Each row comes from the steps of one walk. Every step used is in the known rows, and no mark comes twice. Write the walk behind each row, first mark first.
Known rows
baviv, fekur, gipuz: [-1.57  2.42 -0.89 -0.41 -0.01  1.23  1.28 -0.50  1.20  1.20 -0.22 -0.29
  2.58  0.75  0.84  1.15  1.22  0.50  0.19  2.17 -1.64  3.37 -2.19 -1.54]
roga, lagu, dedi: [-0.71 -1.10  0.24  0.46  0.42 -1.79 -1.21 -1.29  3.68 -0.37  1.31  1.08
 -2.23  3.40  1.76 -1.42 -0.07 -1.26  1.06  2.38  0.34 -2.31 -0.29  1.15]
dedi, baviv: [ 0.01 -0.13 -1.14 -1.02  1.09  0.03 -0.06 -1.89  1.48  1.41  0.90  0.28
 -0.74  0.84  1.62  2.20 -1.31 -0.79  0.28  0.31 -0.89 -1.12 -0.35  0.73]
nire, fekur, baviv, dedi: [-1.71  3.75 -3.40 -1.88 -1.53  1.67  2.24 -2.27 -0.61  1.72 -1.60  0.18
 -0.28 -0.18  2.62  3.87 -0.56 -3.16  0.16  1.93 -2.35  2.11 -1.74  0.23]
zeko, roga, lagu, dedi, baviv, fekur: [-0.32 -0.48 -1.66  0.76  1.04 -0.75 -2.26 -2.64  4.43  1.67  2.04  0.32
 -2.76  3.02  3.90  2.89 -1.26 -1.95  0.97  3.90 -2.68 -2.56 -2.84  0.14]
lagu, roga: [-1.03  0.65 -1.35  1.39  0.11 -1.01 -2.16 -0.49  2.02 -0.42  0.24  0.63
 -0.71 -0.76  1.44 -0.38  0.04 -1.43  1.04 -0.04  1.40  0.02  0.80  0.95]
baviv, fekur, nire, dedi: [ 0.51  1.76 -2.41 -2.78 -0.15  1.68  0.98 -2.18 -0.94  1.13 -1.48  1.02
  1.81 -0.31 -0.23  4.22 -0.28 -2.82 -0.85  0.55 -2.63  2.09 -0.52 -0.21]
benuvi, roga, lagu, dedi: [ 0.12 -1.02  0.12  1.40 -0.41 -2.39 -2.00 -1.25  2.89 -0.73  2.49  0.60
 -2.61  4.34  2.17 -2.27 -0.81 -1.12  2.55  4.00  1.22 -2.58  0.41 -0.12]
zeko, roga: [ 0.93 -0.94  0.42  2.72 -0.79 -0.17 -2.87 -0.21  0.17 -0.57  1.33 -1.13
 -1.27 -1.27  0.72  0.15 -0.69 -1.39 -1.39  1.58 -0.37 -1.33 -0.83  0.31]
benuvi, roga, lagu, dedi, baviv, fekur, nire: [-0.61  0.17 -2.75 -2.48  0.10 -0.62 -1.23 -4.14  3.38  1.15  3.48  1.58
 -0.43  3.60  3.63  1.83 -2.82 -3.12  1.75  4.90 -2.23 -1.05 -0.61 -1.88]
lagu, dedi, baviv, fekur: [-0.87  0.98 -2.03 -2.22  2.06  0.13  0.68 -2.30  3.54  1.89 -0.30  1.21
 -1.47  3.02  2.72  4.24 -1.00 -0.45  1.18  2.05 -2.29 -0.54 -2.44 -0.41]
benuvi, roga, lagu, dedi, baviv, fekur, nire, fuvaz: [ 1.95 -0.22 -2.52 -2.58  0.39 -0.68 -1.62 -3.45  3.48  1.20  1.51  1.32
 -0.41  3.74  2.32  3.63 -1.73 -4.12  1.06  3.13 -2.15 -0.42 -0.36 -0.56]
fekur, baviv: [-1.37  1.90 -1.10 -0.90 -1.00  0.20  0.85 -1.51  0.07  0.42  1.62 -0.29
  0.40  0.35  0.87  1.00 -1.36 -1.43  0.12  1.72 -0.33  1.07  0.29  0.65]
nire, fuvaz: [ 2.45 -0.32 -0.04 -0.44  0.29  0.03 -0.31  0.37  0.21  0.21 -1.90 -0.17
  0.15  0.10 -1.08  2.18  0.95 -1.28 -0.79 -1.63 -0.23  0.75  0.20  1.17]
zeko, roga, lagu, dedi: [-0.03 -1.84  0.62  2.62 -0.19 -1.94 -3.54 -1.40  3.78 -0.88  2.50  0.10
 -3.26  2.33  2.28 -1.31 -0.56 -2.28 -0.08  3.66  0.08 -3.40 -0.91  1.40]
dedi, nire, fuvaz: [ 2.81 -1.28 -0.53 -0.75  0.50 -0.14 -0.81 -1.38  0.56  0.93 -2.98  1.07
 -0.37  0.81  0.22  3.06 -0.81 -1.98 -1.69 -2.36 -1.56  0.59  0.72  1.45]
nire, fekur, gipuz, vineti: [-2.21  2.17  0.51 -0.87 -1.17  0.28  0.83 -0.64  0.36  1.15 -0.45 -1.10
  1.47 -0.35  0.63  0.52  0.35  0.51 -0.71  2.95 -2.72  2.99 -1.53 -0.70]
lagu, dedi, baviv, fekur, gipuz, vineti: [-2.69  2.78 -0.55 -1.98  1.23  0.31  0.50 -2.16  3.51  2.41  1.58 -0.54
  1.18  2.60  2.16  2.69 -1.29  0.16  0.63  4.53 -3.12  1.67 -1.95 -0.42]
lagu, dedi, nire: [-0.17 -1.23 -0.44 -1.11  1.18 -1.01 -0.62 -2.83  2.84  0.19 -1.47  2.33
 -2.18  2.83  2.31  1.41 -2.28 -1.26 -0.98  0.44 -1.08 -1.17  0.15  1.03]
dedi, baviv, fekur: [-0.37  1.08 -2.14 -1.63  1.17  0.81  0.78 -1.53  1.32  2.43 -0.13  0.32
 -0.03  1.17  1.93  3.86 -0.75  0.01  1.05  0.86 -2.62  0.29 -2.00 -1.09]
vineti, gipuz: [-0.78  0.03  0.19 -0.58 -1.36  0.69 -0.32  0.26 -0.90  0.13  0.94 -0.75
 -0.05 -1.18  0.71  0.77 -1.32  0.84 -0.24  1.11 -1.08  0.99  0.66 -0.02]
benuvi, roga, lagu, dedi, nire: [ 0.61 -2.07 -0.52  0.97 -0.10 -2.31 -2.32 -3.12  3.01  0.11  1.11  1.89
 -3.01  4.62  3.41 -1.07 -2.67 -1.84  1.16  2.74 -0.33 -2.54  0.99  0.13]
baviv, dedi, nire: [ 0.21  0.48 -2.24 -0.50  0.24  1.16  0.05 -2.54 -0.04  1.85 -1.85  1.28
 -0.31  0.51  2.39  2.44 -2.06 -2.33 -0.71 -0.61 -2.05  0.22  0.18  0.52]
fuvaz, nire, fekur, baviv: [-1.74  1.63 -2.12 -2.83 -2.01 -0.64  1.25 -2.71 -0.45  1.04 -2.37 -0.14
  0.32  0.85  2.91  4.34  0.35 -1.84 -1.01  1.52 -2.97  2.75 -0.47  0.13]

Write each row's walk
[-1.89  1.16 -2.13 -2.70 -0.77 -0.65  1.38 -4.13  2.14  0.69 -2.15  2.22
 -2.42  2.33  3.54  3.63 -2.33 -2.68 -1.09  2.24 -2.74  0.86 -1.30  0.85] => lagu, dedi, nire, fekur, baviv
[ 2.68  0.08 -2.01 -0.89  0.46  1.03 -0.30 -1.87  0.13  1.86 -3.49  0.99
 -0.10  0.61  1.10  4.38 -0.92 -3.32 -1.29 -2.17 -2.05  0.93  0.37  1.66] => baviv, dedi, nire, fuvaz
[-0.01 -2.33 -0.73  1.04 -0.81 -1.74 -2.47 -3.41  3.21  0.11 -1.82  1.85
 -4.44  2.18  4.16  1.58 -1.37 -2.88 -1.59  2.55 -3.07 -2.08 -2.22  0.72] => zeko, roga, lagu, dedi, nire, fekur
[ 0.61  1.24 -3.02 -2.64  1.11  0.51  0.78 -2.77  0.19  3.34 -2.97 -0.03
  0.73  1.94  2.51  7.45  0.43 -1.32  0.12  0.02 -3.92  1.42 -0.96  0.52] => fuvaz, nire, dedi, baviv, fekur
[-0.17  0.70 -2.75 -1.50 -0.63  1.04  1.11 -2.76 -0.31  1.87 -4.51  1.77
 -1.46  0.16  2.99  3.90 -0.88 -2.27 -1.13 -0.35 -3.59  1.08 -1.80 -0.26] => baviv, dedi, nire, fekur
[-0.73 -0.48 -2.31 -1.35  0.37 -0.17 -2.63 -4.27  4.28  1.03  3.45  1.12
 -1.02  1.89  3.72  2.74 -2.62 -4.15 -0.55  4.57 -3.37 -1.71 -1.85 -0.46] => zeko, roga, lagu, dedi, baviv, fekur, nire
[-1.72  2.16 -1.70 -1.85 -1.76  0.23  1.85 -1.89 -0.17  0.59 -0.97  0.30
 -0.64  0.05  1.63  2.58 -0.51 -1.57 -0.28  1.83 -1.88  1.84 -1.36 -0.02] => nire, fekur, baviv
[ 1.97 -0.30 -0.77 -2.57 -0.18  0.49 -0.60 -1.33  0.33 -0.21 -0.61  0.66
  1.64 -0.59 -0.99  2.47 -0.41 -3.31 -1.91 -0.82 -1.08  1.31  0.87  0.61] => fekur, nire, fuvaz
[ 1.64  1.53 -2.77 -1.54 -0.18  1.26  0.32 -2.98  0.20  2.16 -2.40  0.85
  0.14  0.82  1.73  5.08 -1.89 -4.41 -1.25 -1.00 -2.32  1.61  0.55  2.10] => fekur, baviv, dedi, nire, fuvaz
[-1.37  1.45 -1.81 -0.04  0.38 -0.67 -0.48 -3.03  4.45  1.75  2.82  0.29
 -0.05  4.82  3.81  1.00 -0.63 -0.99  2.57  5.75 -1.27  0.41 -2.00 -1.21] => benuvi, roga, lagu, dedi, baviv, fekur, gipuz
[-0.71  2.44 -2.64 -2.34  0.74  0.84  1.09 -3.23  1.34  3.18 -2.06 -0.43
  2.75  2.20  2.70  6.32  1.21 -1.39 -0.48  1.68 -3.57  3.56 -1.36  0.49] => fuvaz, nire, dedi, baviv, fekur, gipuz
[-1.49  2.00 -2.38 -1.20 -0.78  1.41  1.49 -3.19  0.87  1.80 -3.35  1.22
  0.68  0.47  3.09  2.91 -0.04 -2.27 -1.56  1.34 -3.12  3.15 -2.20 -0.14] => baviv, dedi, nire, fekur, gipuz
[-0.84  0.98 -2.77 -3.78  0.70  1.31  0.42 -3.23  1.38  1.68  1.40  1.19
  1.65  0.21  1.90  3.80 -2.13 -2.27 -0.35  1.61 -3.34  1.04 -1.05 -1.61] => dedi, baviv, fekur, nire
[-1.29 -0.34 -1.72  0.34 -1.82 -1.42 -1.67 -4.60  3.07  0.52  0.19  1.36
 -3.70  2.22  4.62  2.25 -2.57 -4.21 -1.34  4.16 -3.17 -1.07 -1.69  1.30] => zeko, roga, lagu, dedi, nire, fekur, baviv
[ 0.01 -0.75 -1.21 -1.35 -0.63 -0.17  0.61 -2.30  0.12  0.92 -3.93  1.78
 -1.64  0.36  2.14  2.56 -0.79 -0.90 -1.46 -0.50 -3.10  0.76 -1.32 -0.42] => dedi, nire, fekur
[-1.42  0.16 -2.67 -3.31  0.92 -0.07 -0.53 -4.23  4.11  1.49  2.47  1.95
 -0.05  2.75  3.20  2.57 -2.18 -3.11  0.50  3.40 -3.06 -0.75 -1.24 -0.70] => roga, lagu, dedi, baviv, fekur, nire
[-1.77  3.27 -3.72 -2.78 -1.72  0.90  1.71 -3.06 -0.89  2.28 -2.87 -0.24
  0.60  0.57  3.71  5.45  0.15 -3.39 -0.56  1.61 -3.26  2.94 -0.86  0.38] => fuvaz, nire, fekur, baviv, dedi
[-1.40  1.29 -2.22 -2.03 -1.55  0.10  1.41 -3.49  0.22  1.22 -1.95  1.42
 -1.11  0.62  2.86  3.37 -2.05 -2.25 -1.24  1.20 -3.09  1.70 -0.93  0.24] => dedi, nire, fekur, baviv
[ 1.68  0.62 -1.65 -3.08  0.11  1.18  0.09 -1.16  0.35  0.73 -1.37  0.74
  2.09 -0.25 -0.54  3.96  0.02 -2.67 -1.23 -0.41 -2.56  2.50 -0.57 -0.82] => baviv, fekur, nire, fuvaz
[-0.94  2.11 -3.15 -1.19 -0.59  1.36  0.69 -3.73  0.03  2.19 -0.55  1.07
  0.04  0.81  3.13  3.24 -3.12 -3.54 -0.63  0.69 -2.39  1.05  0.43  1.05] => fekur, baviv, dedi, nire
[ 0.71  1.70 -2.72 -1.68  1.26  1.21  1.27 -2.01  0.49  2.85 -1.75  0.41
 -0.19  1.27  1.38  5.79 -0.24 -1.16  0.80  0.27 -2.92  0.55 -1.85  0.41] => nire, dedi, baviv, fekur
[-2.41  1.31  0.19 -1.74 -0.19 -0.54  0.39 -2.77  2.53  1.20 -1.49  0.64
 -0.24  1.91  2.28  1.64 -1.32 -0.50 -1.43  3.40 -3.44  2.04 -1.42  0.14] => lagu, dedi, nire, fekur, gipuz, vineti
[-2.11  2.73 -1.27 -1.26 -1.02  1.20  0.87 -2.53  0.19  2.63 -1.78 -0.20
  1.29  0.07  2.41  2.44 -1.14 -1.37 -1.20  2.49 -4.24  3.16 -1.43 -0.29] => baviv, dedi, nire, fekur, gipuz, vineti
